Each row was made from one path, in order. Every step used is in the known rows, and no mark comes twice. Write each row's path.
Known rows
ledemi, feset, zavode, zodeb, sifa, vunal, mekug: [ 15  -9 -23   3  28  11  13 -18   3   2  13   9   6   4  14   4  11 -23
 -19  13  11  -3   8  10   4  21   1  -3 -18   0  12   7  39   7  -6 -22
 -16   0  13  -6  -2   8 -12   4 -21  -5 -10 -24 -12  23]
nomav, ledemi: [  4 -13  -1  -3  -6   3  -3  -5  17  -5   3  -4 -14   6   4  -3 -15   1
  -1 -14   5  -9  -3   3  -3   3   3   5   2  -4   6   3  12   2  11 -14
   1  -4   2   2  16  13 -15  10   3   6   1 -15   0  -3]
mekug, vunal, sifa, zodeb, zavode: [  1  -4   9  -8  16   0   3  -7  -6  11  -8   2 -16  -2 -12  -5   5  -5
   9  -9   1  -1  11   9  -1  -7  -1 -16  19   4  11  16  23   1  18   0
  -2  -8  -1   1  12   8 -14   1 -14  15 -23 -22  27  23]
feset, zavode, zodeb, sifa, vunal: [  9  -7 -15   3  13  -2   6 -14  13  -1  15  13  23  -1  14   6   7 -14
  -8   8  10  -9   6  11  -3  11   0   1  -2 -11  12   1  36  11 -15 -21
 -15 -14   5  -4  10  20  -3  15  -6   0 -11 -27 -11   6]
rutom, mafa: [  6 -10   3   2   5  -7  -3   4   8  -7   3   2  11   4   4  -4   0  -7
   3   1  12   0   2  13   6 -10   4   1   4  -7  -3   5  12   6  22  -7
  -2   0 -12   0  -3   1  -5   2 -10   9   8 -17  11  -1]
suson, nomav, ledemi, feset, zavode: [ -1 -18   0   2  -2  13   6  -1  -7   8  17 -11 -12   7  10  10 -13  25
  -9 -22   2  -5   1   9 -14  21   3  15  -8   7  -1   3   4   3  14 -34
 -12   5  11  -8  10  16 -13  16  -9 -14  16 -20  -9   5]
nomav, suson: [  8   0  -2  -3  10   4   9   0  -3  -8  -1   5  -4  -4  13  -4  -4   7
 -10 -12   7  -4  -2  10  -7  -1  -9   4  19   1   2   5  17   1   7  -4
   3   5   2  -5  11  10  -9   3   2   2 -18 -11   4   9]
feset, ledemi, nomav: [  3 -13 -12  -6   8   4   2 -16   8   1   9   7  -4  16   7 -10 -12 -14
   0  -1   0  -1   0  17  -2   2  -9   4   8  -1  -3  10  13   4  13  -3
   5  -2   1   6   4  19  -4   1   0  12  16 -21  -8   6]
sifa, zodeb: [  2   3  11  -6   5  -4   8 -12   3   6  -8   3  -3  -1   0  -8  -8   3
  13 -18   0  -1   3  18   3   0  -1 -10   3   0   9   4  12  -4   5  -9
  -6   2  13   5   5   3 -10  -5 -11  15  -8 -15   5   2]
zodeb, zavode, feset, ledemi: [  9 -10  -9   8  25  -7  -5  -4  -7   8  11  10  20  10  -2 -10  -1 -22
 -15  -1   7   5  11  22  12  -1 -33   8   9   8  -9   0  12   2  15 -12
 -11  -9 -13  11  -1  30  -1  15   1  19   3 -20  12  11]
feset, zavode, zodeb, sifa: [  3   3 -13  -5   4   7   6 -20   2   6  11  15  30   3  11  -2   7   1
  -6   7  10 -20  10   9   4  15  -4   4   2  -7   8  -2  37   9 -13 -21
 -11 -19  11  -2   4  28   2  17  -2  -1 -12 -17 -16  -1]
vadanug, zuseg: [  0   8  -6  -7  -5   0 -11  -7   3   3  -1  -1   0   1   3 -13  -5   0
  10   7   7  -3  10  13  14 -14  -5  -4   1  -3   8   8   5   4   0   2
  -4  -1  -9  11   1   8 -14   9   1  -1 -13 -18   6  -7]
rutom, suson, nomav, ledemi, feset, zavode, zodeb: [  7 -24 -21  -6  -3  16   9   3  16  -9  22  -2  -3   7  12   9 -13  27
 -26 -14   4 -11  -3  10  -3  21  -3  18  -4   2  -6   4  21  15  13 -30
 -11  -5  26  -5  20  32  -7  22 -13 -12  10 -32 -11  -4]
ledemi, nomav, suson: [ -5  -2 -13   0  10  14  18  -5   4  -8   4   5 -17   5   8  -2 -10   8
 -12 -10   3  -2  -2   9  -9  -2 -11   5  26   2  -6  14  21  -1   7   0
   4   3   9  -8  11  13  -9   3   6  -3  -5 -16  -3  13]
zavode, zodeb, sifa, vunal, vadanug: [  0  -3 -19  -7  17 -13  17 -11  21  -2   5   9  -2   2   3   2   3 -29
   0  14   6  -6  -3  34 -15  -1   1  -4  -4  -1  19  10  26   2 -21 -12
  -9  -8  -1  -5  -1  14 -13   0 -26   8 -21 -16  -4   2]
zodeb, zavode, feset, ledemi, nomav, suson: [  1  -9 -20   6  32   8  15  -3  -1   3  12  17   0  14   3  -8  -5  -7
 -30  -9   4  11   8  20  -1   1 -40  14  31  11 -23  11  26   0  15  -7
  -7  -4  -2   0   8  34  -1  14   8   9   5 -26   6  22]
vunal, sifa, zodeb, zavode, feset, ledemi, nomav: [ -6 -15  -4   1  28   4   9 -11   9  19   7  10  -8  16  -9 -12   2 -21
  -5  -1  -8  13  10  12   3   1 -33 -12  22  10  -5  13  24  -2  20  -9
 -13 -10  10   8   4  26   5   2  -7  25  15 -27  12  19]
sifa, vunal, mekug: [ 15  -9  -5  13  19  -6   5 -10   7  -4   1  -1 -13   7   6  -4  -8 -37
  -1  10   1  15  -3   7   2  -9   0 -12  -8   5  12   9  12   3   4  -6
  -2   5  -9   6  10 -12 -17  -1  -7   7 -13 -11   6  19]
suson, rutom: [ 12   2   3  -8  -2 -10   0  -3  -4   3  -2   3  -7   2  -4 -13  -7  -6
   4  14   6  -4   4   8  13 -11   1  -1   7  -1   8  -3   4   7  14  -5
  -4   4  -5  10   8   5 -18   0   4   5  -3  -9  11   6]
zuseg, vadanug, vunal: [ -4 -17  -9  21   3  10  -1  -9  -8   9  -8  -2  20   1  15  -8  -6 -14
   1  14   4  -5  12   7   1  -2   6 -14  -4   2  -1  -3  24  15   6   5
  12   9  -9  -2  -5  10 -11   3  -7   4 -16 -11  12   5]
mekug, vunal, sifa, zodeb, zavode, feset, ledemi: [ 10 -10   9  -5  26  -8  -2 -11  -4  15  -4  12  -6   5  -2 -10   7 -15
   2  -8   0  11  15  18   5  -6 -20  -9  19   3  -1  10  25   5  22 -11
 -12  -9  -7   8   3  27  -4   2 -15  34  -7 -35  24  21]
sifa, vunal, gider: [ -2  -9   0   9  28 -10   0  -6  11   4   6  -6 -13   2   9   7   4 -25
   0   7  -5   6  -5  11 -17  -5  13  -5   6   0  16   8  -7   0   1 -10
  -9   0 -16   3  11  -4  -8   5 -10   5 -12 -11  11  13]
mekug, vunal, sifa, zodeb, zavode, feset: [ -1   1   8   5  21  -4   5  -8  -5  14  -7   6 -13   1 -13  -4  10  -8
   6  -9   1   8  16  10   5 -13 -16 -12  24   4   3  12  23   2  16  -5
 -14 -11  -5   1   4  19  -8   5 -14  22 -20 -25  28  18]
sifa, vunal, vadanug, zuseg: [ -2   4 -10  -3   2 -11   2  -5  12  -3   0  -5 -14  -1   5   0  -9 -25
   7  16   1  22   0  38  -7 -21   1 -10 -10  -2  14   9   4  -6 -13   2
  -5   4 -18   5  -3   0 -23   5 -18   2 -16 -22  11   6]
nomav, suson, rutom, mafa: [ 20  -2   6  -9   5 -11   9  15  -1  -8  -1  14 -10  -1   7 -11  -1  11
 -12  14  14   6   1   8   6 -17   2   7  22  -3  -8   2  18   8  29  -5
  -4  12 -12  -1  10  -1 -15  -5  -1   3   4 -21  20  13]
mafa, rutom: [  7 -11   4 -12  14  -5   2  -7   6  -1  -2  -4 -10   7  -1 -10  -8  -3
   7  -8   4  -9  10  18  -1   4   5   4  -1  -1   5  -2   1  -5   0  -6
   1   2   4  -2  14  13  -6   4   0   6  -5 -13   7   8]
vunal, sifa, zodeb, zavode, feset: [ -4  -1   5   5  24  -2   7  -2   1  18  -1   3  -3   2 -13  -6  10 -17
   0  -6  -4   7  12   3   9  -5 -28 -17  17  10   6   7  19  -4  11 -10
 -18 -11   6   5   4  16   2   7  -9  20 -11 -14  23  12]
sifa, zodeb, zavode, feset, ledemi, nomav: [ -4  -6  -7   6  29   2  14 -14   5  18   6  14   2  15 -10 -12 -10 -12
  -8 -12  -2  12  13  29   8   1 -33  -1  15   9 -16  10  23  -6  14 -10
 -15  -6   7   8   1  29  -2   4  -3  22  16 -32   7  15]
mafa, rutom, suson, nomav, ledemi, feset, zavode: [ 12 -34  -4  -8   4   8  10   5   9  -8  17  -6 -16   7   1   0 -11  26
 -18 -31   2  -5   2  20 -10  26   7  21  -9   0 -10  -4   2   3  10 -29
  -3   5  21 -17  30  26  -5  14 -13 -17  16 -25  -1  11]
rutom, suson, nomav, ledemi, feset: [  8 -24 -12  -2   1   0   6  10  14 -10  16  -7 -21   4  -4  -3  -7  16
 -14 -26   3 -12  -9  12  -3   9   2  10   0   2  -4  13  -5  13  19 -20
   3   7  13  -5  17  16 -13   6 -21  -9  10 -16   3  -5]
zuseg, vadanug: [ -2 -13  -9  13   6   2   5  -7  -4   6  -8   0   9  -1   6  -2  -9   4
 -10   3   7  -7   9  12   0  -3  -7  -7   3  -1   9  -6  21   7  15   5
   9   3   9   0  -3  16  -9   6 -13   8 -16  -7   9   1]
mafa, rutom, suson: [ 17 -20  -6 -13  11  -6   2  -1  14 -18   2   2  -1   3  -5 -14  -1  -8
  -4 -13   6  -8   3  20   8   1  -1   4   3  -9   0  -4   3   3   2   1
  10  -1   4  -5  23  17   0   5  -6   5  -8 -12   9   6]
vunal, sifa, zodeb, zavode, feset, ledemi: [  8 -12   6  -3  28  -8   0  -6   1  18   1  10   2   6  -4 -12   8 -22
  -3  -3  -5  10  11  12   7   1 -29 -13  15  11   3   4  23   2  20 -15
 -16  -8   3  11   3  22   5   3 -13  30   3 -23  18  17]
ledemi, nomav: [-10  -3 -12   3   4   9   8 -12  10  -1   6   0  -9  11  -2  -4  -9  -6
   3  -4   2  -6   2   9   1  -4  -5  -1  11  -2  -1  11  10   0   5  -2
   3  -5   3  -1   5  12  -9   5   3   1   3 -11  -4   3]
vunal, vadanug: [ -4   1  -2  -6   2  -3   8 -10  -2  -1   0  -5  -3   4   1   0  -7 -15
   3   0   0   3  -3  31  -8  -4  -2  -3  -3   5  12  -1  11  -7  -6  -5
   4  -1  -7   0  -6   7 -10   3 -18   8 -14  -2   4   4]
mafa, rutom, suson, nomav, ledemi: [ 12 -31   0  -8   4 -10   9   7  27  -9   8   0 -25   9  -9 -12 -20  15
  -4 -22  -1 -10  -3  19  -9   3  10  13   2   1  -8   4  -5  10   7 -20
   2  -2  12  -8  39  20  -5   9  -4  -5   4 -20   5  -3]
vunal, vadanug, zuseg: [ -8  14  -7 -11  -7   1  -1  -9  -1   5  -4  -1  -7   2   0  -8  -9 -10
  10  15   1   8   5  35   2 -16  -2  -6  -5   2  10   4   9  -7 -11   3
   0   2 -13   6  -9   6 -18   5 -15   2 -20 -12   8  -3]

Write each row's path
[ -2 -11 -11   5  16   1   5 -17  10   4   9  10   2  19   8  -9  -8 -17
  -4   0   0   5   5  16   5  -2 -27   6  12   0 -13   6  12   5   9  -9
  -8  -5  -1   8  -5  31   2   6   1  19  21 -26  -5   0] => zavode, feset, ledemi, nomav
[  1   3   3  -2  18   0   8  -3  -5  13  -3   4   2   0 -14  -7  -6  -2
  -1 -15   3   0   8  22   6   4  -8  -7   5   9   4   6  15  -8   9  -5
  -6  -4   7   1  10   6 -14   2  -8   9 -13 -15  15  14] => sifa, zodeb, zavode
[ 16  -8  -8 -17   9   0  12  -6   0  -1   3  18 -25   9  10 -17 -14   4
 -15  11   2   6   0  15  -1  -4 -11  10  27   3 -11   7  20   8  23  -4
   1  12   2   6  16  16 -13  -9   8   7  12 -27   2  20] => feset, ledemi, nomav, suson, rutom
[ -1  -9  14  -1   6   6  -1 -13   4  11  -8  -5  -4   1   9 -12   8 -25
  26   5  -8   2   5  -6   0  -2  11 -29   4   8  12  11  21   9   1 -10
  -3   4  -1   2   7  -3  -4 -10  -9  14  -8 -15  13   7] => vadanug, vunal, sifa, zodeb
[ 11  -5 -17  -1  26  -1  16   2  -7   9  11  23 -14  13  -4 -16  -8  -4
 -31  13   4  13  11  21   8  -8 -38  14  33  12 -23   4  21   1  23  -6
 -12   2  -5   5  12  30 -10   6  14   9  12 -29  14  28] => zodeb, zavode, feset, ledemi, nomav, suson, rutom
[ 17   4   2 -14   5  -6  10   4  -8  -2  -4  11 -17  -4   5 -11  -7   8
 -10   7   7   0   0   8   3  -9  -5   5  21   3   4  -2  13   6  14  -4
  -1  10  -2   2  16   6 -17  -2   8   1 -12 -12  12  14] => nomav, suson, rutom
[ -6  -6   6  14  25   7   2  -5  -4  20  -1   0   6   5  -5 -12  14 -33
  11   6  -6  10  16  -1   9  -5 -14 -25  11  16  -2  11  24   3   1 -12
 -14  -5 -11   4   2  11   0   2  -4  16  -9 -17  26  15] => vadanug, vunal, sifa, zodeb, zavode, feset
[ -3   8 -22  -9   3   0   8 -16  12   5  10  10  12  -1  13   2   2 -18
  -2  28   6   8   9  37  -5  -2   2  -2 -12  -7  14   3  35   2 -31 -14
 -17 -11  -4  -1  -2  18 -11  15 -18  -4 -21 -31  -7   4] => feset, zavode, zodeb, sifa, vunal, vadanug, zuseg
[  8 -24  -9   3  -6  11   5   6   3  -9  22  -5  -3   5   4   7  -6  22
 -23 -27   3  -4  -6  12  -5  18   1  16  -4   0  -6   0   9  11  16 -29
  -1   3  14  -9  20  19  -6  18 -14 -16  15 -18  -6   5] => rutom, suson, nomav, ledemi, feset, zavode
[  4 -17 -10  27  10  15   4 -17 -14  13 -13   1  10   7  14 -14  -8 -28
  -1  29  -1   7  13   1   7  -3   9 -21 -12  13  -1  -1  32  14   8   2
  15  11  -7   2  -4  -3 -15  -3 -10   3 -19  -5  13  13] => zuseg, vadanug, vunal, mekug
[ 16 -12  -4  -3  16 -10  14   5   9  -2   6  26 -12  14  11 -15  -7   0
 -21  19   9  20   4  16   8 -16 -22  14  30  -3 -28   4  23  10  34  -9
 -13  11 -11   3   2  20  -3  -6   2  16  31 -36  11  12] => zavode, feset, ledemi, nomav, suson, rutom, mafa
[  7 -12 -12  -8  14   8  11  -9   6  -6   7  12 -12   9  17  -8  -9   0
 -15  -7   4   1  -3  18 -11   5 -15   9  24   3 -11  10  22   4  14  -5
   6   4   6   0  10  20  -3  -2   3   8   7 -26  -6  16] => feset, ledemi, nomav, suson
[ 18 -15  -3 -13  10  -5  10   6   5  -7   7  21 -17  12  11 -16 -10   6
 -17  19  11  12  -1  16   2 -10  -4  12  27  -3 -21   8  24   8  38  -5
  -1  13  -7   1   9  10 -10 -11   0   9  28 -35  11  17] => feset, ledemi, nomav, suson, rutom, mafa
[  6  -9 -22  -3  21   4   8 -11   6   0  19   6  14  -1  17   9  15  -8
 -15  -1  15 -13   7  13  -2  23  -2   4 -11  -7  14   6  29   7  -7 -24
 -15  -3  12  -9  -2  23  -8   9 -18  -6  -3 -29 -11  13] => ledemi, feset, zavode, zodeb, sifa, vunal
[  4  -8 -13   2  21   5  14 -11   7  -3   6  16  -5  13  17  -8  -6  -3
 -19  -8   0   9   2  17  -5   0 -33  10  27   2 -19   7  23   3  11  -7
  -5   1   2   2   2  31   4   4   4  15  10 -28  -4  12] => zavode, feset, ledemi, nomav, suson
[  5   3  -8  -8   6   4  18  -2   1  -2   1  11 -30   5   1 -11 -12  11
 -12   9   3   1   0   7  -1  -9 -10   6  29   1  -6   8  17   1  14   2
   0   8   4  -3  18   9 -17  -3  11  -4  -2 -16   6  17] => ledemi, nomav, suson, rutom
[  7  -7  -3  14   8  11  -1 -18  -8   5  -3   0   5  11   9 -17  -4 -39
  12  22  -2   6   7  -1  10  -3  10 -17 -10  14  -1   9  21  10  -2  -6
   4   7 -18   6   1 -10 -15  -4   1   2 -14  -4   6  13] => vadanug, vunal, mekug
[ 15  -9 -17   9  19   3  12 -23   9   5   9  15  15   5  13  -1   4 -27
 -11  22   5   2   6   6   3   8   1  -5 -10  -1  12   3  45  11 -14 -22
 -15 -11   6  -1   9   7  -6   9  -7   0 -17 -20 -13  16] => feset, zavode, zodeb, sifa, vunal, mekug
[ -5 -11 -19  10  27   4   4  -9   3   9  15  10   8  20  -6  -9  -5 -20
 -15   0   2   6  11  22   7  -1 -36   9  16   8 -17   9  16   0  15  -7
  -9 -11  -7   7   0  34  -2  15   6  15  17 -24   5  14] => zodeb, zavode, feset, ledemi, nomav
[  4  -8   5  -7   1  -1  -8 -10   0  -3  -4  -3 -17   0   5  -2   6 -11
  13   2   3  -9   1  -5  -4 -11   7  -9  18  -9  15  13  17  14  14   1
   5  -6 -13   2   5   9 -10   4 -11  12 -18 -15  16   9] => mekug, vunal, sifa
[ -2 -16   1   4   3   8 -11  -7   1   3   2  -8   4   5  11 -10  13 -34
  18  16  -4  -5   4 -13   0  -5  10 -20   4   4  10  10  17  14   2  -6
   5  -1 -16   4   4   1  -4   1  -1   5  -7  -7  11   7] => vadanug, vunal, sifa
[  7  -7 -18   0  20 -14   8 -10  24  -1   8  10   6   0   6  -4   5 -21
  -1  10  11 -18   2  13  -2   1   0  -3   1  -8  14  14  23  13 -10 -16
 -13 -10   3   1   8  17 -11   4 -10   6 -16 -23  -4  -1] => zavode, zodeb, sifa, vunal
[ -2   3   0  -8   0  -3   6 -15  -7  -3  -8   1 -14   2   0   3  -8  -9
  10  -4   3   4   0  35 -13 -11   6   0   6  -3   7   5  14  -4  -1   0
   8   0 -17  -4  -5  10 -20   2 -23  11 -24 -14  11   8] => mekug, vunal, vadanug
[ -2   7 -12  -1   8 -18   4  -9  10   3   3   6  -6  -4  -5  -7  10 -27
   9  15   8   9   4  39  -6 -13   5  -9  -7  -6  17  12  11  -3 -23  -5
  -4   0 -16  -1  -6   3 -18  -1 -25  -2 -23 -17   5   5] => zodeb, sifa, vunal, vadanug, zuseg
[ -1   1  -9  15  21  -2   2   0  -7   7   9   4  16   7 -10  -5   1 -17
 -11  -3   7   1  13  14  13  -7 -31   3  11   9  -6   3   9  -1   6  -7
 -13 -11 -11   3   0  22  -7  20   3   9  -9 -11  15   8] => zodeb, zavode, feset
[ 11 -36  -8 -12  12  -4   9  11  17 -12  11  -8 -34   9  -6  -7 -10  20
 -10 -30   4 -13  -1  21  -8  16  11  15  -5   2  -7   9 -10   5  14 -22
   1   9  20 -12  29  23 -11   3 -19 -10  12 -23   6   2] => mafa, rutom, suson, nomav, ledemi, feset
[ 16  -8  -8  13  24 -14   8 -15   6   3   3  11  -5   3  -4 -13   9 -39
   0  11   5   2   0   8   1  -2   4 -12  -6   0  15  12  19   9  -7 -13
  -2  -2  -5   0   8 -11 -12  -7 -16   2 -18  -6   1  16] => zodeb, sifa, vunal, mekug
[  9  -4   4   2  27 -10   5  -8  -3  17   1  13  14   6  -5 -14  -5 -13
  -8 -15   2  12  13  32  11   2 -28  -2   7  12  -9   1  18  -4  13 -16
 -16  -4   1  10   1  24  -2   4  -8  27   5 -27  14  10] => sifa, zodeb, zavode, feset, ledemi
[  8  -4  -4  -6   6  -2  17  10   6  -8   4  16 -23   8   3 -11  -8   9
 -14  16  10   7   1   7   4 -18   0   8  31  -3 -16   9  22   5  31  -1
  -1  11  -6  -4  11   2 -14  -6   4  -3  14 -25  13  15] => ledemi, nomav, suson, rutom, mafa
[ -2 -13 -15  -4   4  11  14  -8   5  13  19   4  -3   6   7   3  -3  31
 -13 -11   8 -26   6   9 -10  30   6  16  -4   5   2   9  25  12   1 -42
 -20  -7  22 -11   9  34 -10  15 -16 -15   5 -26 -19  -5] => suson, nomav, ledemi, feset, zavode, zodeb, sifa
